What can hang from each mark:
T: E L R
M: N T
R: F
F: M R
E: F
L: F
S: M R

Every row comes from one small tree of marks. Brackets hold a mark, then the marks that hang from it, in alphabetical order. Every link used is in the known rows. Which tree was each row made from?
Known rows:
(L (F M)): [ 3.66, -0.23,  2.65,  3.08, -1.60,  1.28,  0.44,  3.41, -4.61,  0.17,
  6.29, -0.88,  0.61, -7.30, -2.06, -4.78,  0.08,  3.09]
(M N): [-0.75,  1.83, -0.18,  2.32,  1.49,  0.57, -0.29, -1.75, -4.56,  0.03,
  1.63,  0.63,  2.27, -1.15, -2.25, -3.07, -0.80,  3.77]
(T (E F) L): [ 4.66, -2.38, -0.21,  5.10, -0.89, -2.42,  2.07,  2.20,  3.22,  3.24,
 -1.86, -2.33,  1.04,  2.38,  1.07, -1.76,  0.80,  5.43]
(S (R F)): [ 3.25,  2.17,  5.86,  0.38, -7.69,  0.98,  1.59, -4.39, -1.12, -0.65,
 -0.49,  0.18,  4.32, -3.19, -0.33, -6.12, -0.28,  8.62]
(T E): [ 6.02,  0.03,  1.68,  3.33,  0.64,  0.27,  0.65, -1.54,  0.29,  1.79,
  1.91,  0.09,  3.16, -0.27, -1.40, -1.72, -0.06,  4.55]
(L (F R)): [ 3.70, -0.66,  4.66,  0.92, -4.51,  1.60,  0.47,  3.94, -6.31, -1.78,
  5.07,  1.82,  0.30, -4.27, -0.99, -5.62, -0.17,  5.79]
(F (M N)): [ 0.90,  0.73, -0.25,  3.87,  3.51,  1.03,  0.30, -0.73, -4.31, -0.02,
  6.16, -1.61,  3.60, -6.23, -4.66, -4.48, -0.13,  2.04]
(T (E (F M R)) L): [ 6.25, -4.34,  1.34,  5.67,  0.51, -1.30,  2.93,  4.22,  2.22,  1.36,
  4.08, -3.41,  2.93, -2.86, -1.71, -4.57,  1.57,  4.54]
(R F): [ 4.71,  0.73,  5.80,  1.68, -3.15,  1.36,  1.62, -5.79, -3.25, -0.38,
  0.69, -0.42,  5.23, -1.31, -1.93, -3.29, -0.34,  7.83]
(T (E F) L R): [ 4.82, -1.42, -1.47,  5.87,  0.16, -2.29,  3.34,  2.85,  1.12,  3.88,
  0.78, -1.71,  0.77,  3.37,  1.48, -0.24,  1.59,  4.94]
(S (M T) (R F)): [-0.23,  3.67,  5.25,  0.38, -5.02,  1.59, -0.08, -5.28, -0.30, -0.13,
 -1.79, -0.76,  6.28, -7.29,  0.94, -7.78,  0.15,  0.02]
(M N (T E (L (F R)))): [-6.40,  0.06,  2.33,  2.94,  3.58,  0.79, -1.86,  3.56,  3.08,  0.52,
  1.13, -0.34,  0.32, -2.09, -1.69, -4.77,  0.37, -0.73]
(E F): [ 4.93,  0.03, -0.43,  2.69, -4.64, -0.70,  1.49,  1.65, -4.48,  1.51,
  0.33,  0.43,  1.18,  0.15,  0.91, -2.35, -0.07,  7.62]
(F M): [ 5.89, -0.18,  0.97,  4.00,  0.96,  0.87,  1.64, -0.67, -3.57,  0.21,
  7.21, -2.02,  4.06, -6.27, -3.86, -4.29, -0.10,  4.02]
(E (F M)): [ 5.84, -0.98, -0.67,  4.10, -2.57, -0.26,  2.07,  2.56, -4.24,  1.28,
  4.34, -1.71,  2.33, -4.15, -1.47, -3.55,  0.44,  5.76]
(T L): [ 3.01, -0.67,  0.95,  3.92,  0.04, -1.40,  2.01, -1.12, -0.49,  0.86,
  1.48, -2.32,  2.19, -0.05, -1.01, -3.45, -0.38,  5.58]
(L (F (M N) R)): [ 0.03, -0.79,  3.25,  2.27, -0.01,  2.28, -0.44,  4.75, -6.56, -2.13,
  7.93,  0.21,  1.07, -8.64, -3.98, -7.01,  0.30,  2.05]

Write each row's tree:
[-2.27,  2.96,  2.00,  2.89,  4.78,  1.95, -0.74, -4.72, -1.56,  1.75,
  0.08, -0.41,  6.00, -3.86, -1.05, -2.92,  0.90, -4.76]  (S (M N (T E (R F))))
[-3.21,  1.86,  0.55,  3.91,  4.06,  2.22, -1.28,  3.99, -1.43,  1.93,
  6.41, -0.22,  0.44, -6.37, -2.78, -3.04,  0.97, -2.19]  (L (F (M N (T E R))))
[ 0.77, -1.55,  1.19,  3.98,  0.01, -0.66,  1.08,  2.94,  3.98,  1.85,
  0.58, -1.51,  2.42,  0.25, -0.25, -3.51,  0.76,  3.92]  (M (T (E (F R)) L))
[-3.82,  3.18,  2.34,  2.85,  4.06,  2.24, -0.55, -4.16,  0.50,  1.79,
  1.07,  0.45,  4.53, -0.15, -2.61, -1.10,  0.68,  1.00]  (M N (T E (R F)))
[-8.15,  2.67, -0.60,  3.48,  3.12,  0.35, -0.74,  2.73, -1.41,  1.53,
  2.02, -0.48, -0.93, -1.14, -0.86, -2.77,  0.30, -0.34]  (M N (T (L F) R))
[ 2.35, -1.38, -0.01,  3.22, -0.79,  0.72,  1.36,  3.89, -6.12, -0.92,
  5.95, -0.47,  2.82, -5.55, -3.08, -5.72,  0.66,  4.72]  (E (F (M N) R))
[-1.64, -0.09, -0.03,  5.15,  3.00, -0.31,  1.44,  4.08, -3.66,  1.09,
  6.21, -2.61, -0.54, -4.45, -1.84, -3.88,  1.09,  0.57]  (T (L (F (M N))) R)
[ 1.66,  1.08,  0.00,  3.17, -0.80,  0.27, -0.17,  1.22,  2.08,  3.01,
 -0.30,  0.13,  2.05,  0.21,  0.22, -1.39,  0.21,  3.56]  (M (T (E F)))
[ 4.73, -0.67,  0.02,  5.67,  3.05, -1.29,  2.97, -0.19,  1.72,  2.90,
  2.95, -2.02,  2.07,  1.84, -0.69, -0.73,  1.00,  3.55]  (T E L R)
[ 1.74, -1.68, -2.62,  6.94,  4.07, -1.66,  2.49,  3.68,  0.93,  3.69,
  3.44, -3.24,  1.34, -0.53, -1.18, -1.41,  1.99,  1.59]  (T (E (F (M N))) L R)
[-6.64,  2.68,  1.07,  2.37,  0.25, -0.16, -2.41,  2.23,  4.11,  1.95,
 -3.01, -1.10,  1.16, -6.35,  2.03, -7.64,  0.63, -6.08]  (S (M N (T E (L F))) R)
[ 2.28, -3.62,  0.25,  5.53,  2.61, -1.09,  1.88,  4.32,  1.66,  1.09,
  3.28, -3.11,  2.82, -2.80, -2.50, -4.83,  1.46,  2.86]  (T (E (F (M N) R)) L)
[ 0.29,  3.05,  3.54,  2.13, -0.68,  2.14,  1.37, -4.53, -2.55,  0.73,
  3.07,  0.07,  4.79, -1.25, -1.98, -1.90,  0.25,  4.80]  (M (T (R F)))
[ 4.50, -1.56,  4.52,  2.23, -2.24,  2.11,  0.91,  4.83, -6.10, -1.94,
  8.96, -0.14,  1.40, -8.68, -3.14, -6.76,  0.36,  3.89]  (L (F M R))
[-5.50,  1.79,  2.21,  4.16,  5.44,  0.77,  0.19, -3.62,  3.55,  2.23,
 -0.21, -1.81,  4.12,  1.11, -2.27, -1.60,  0.91,  0.53]  (M N (T E L (R F)))
[-4.98,  1.75, -0.46,  4.27,  5.69,  0.24, -1.28,  1.74,  0.12,  2.58,
  0.36, -1.26,  1.28, -3.79,  0.82, -3.56,  1.12, -7.31]  (S (M N (T E (L F) R)))
[-3.90,  2.64, -0.06,  2.84,  4.65,  1.37, -2.18, -1.49,  1.89,  1.78,
  0.62,  0.54,  2.90, -0.86, -2.54, -2.01, -0.37, -0.07]  (M N (T E))
[ 7.33, -0.74, -1.27,  5.63,  0.52, -0.12,  2.73,  3.10, -1.98,  3.36,
  5.72, -1.00,  2.38, -1.99, -0.88, -0.79,  1.69,  4.00]  (T (E (F M)) R)
[ 4.05,  1.25,  5.60,  1.71, -5.58,  1.36,  1.86, -3.51, -0.80, -0.86,
  3.00, -1.72,  5.52, -7.17, -2.29, -7.27,  0.26,  6.88]  (S (R (F M)))
[ 2.85, -2.89,  3.97,  3.72, -0.73,  0.00,  1.87,  4.71, -2.29, -1.16,
  6.91, -2.60,  1.13, -6.72, -2.60, -7.00,  0.65,  3.59]  (T (L (F M R)))
[-6.64,  2.83, -1.72,  4.08,  5.03, -0.08,  0.23, -0.71, -0.61,  1.56,
  2.46, -1.18,  1.70,  0.03, -2.00, -2.27,  0.15,  0.51]  (M N (T L R))
[-1.89,  2.12, -1.19,  4.98,  7.16,  1.94, -0.21, -0.07, -0.16,  2.04,
  7.19, -1.31,  3.83, -5.09, -4.64, -2.32,  0.81, -1.76]  (F (M N (T E R)))
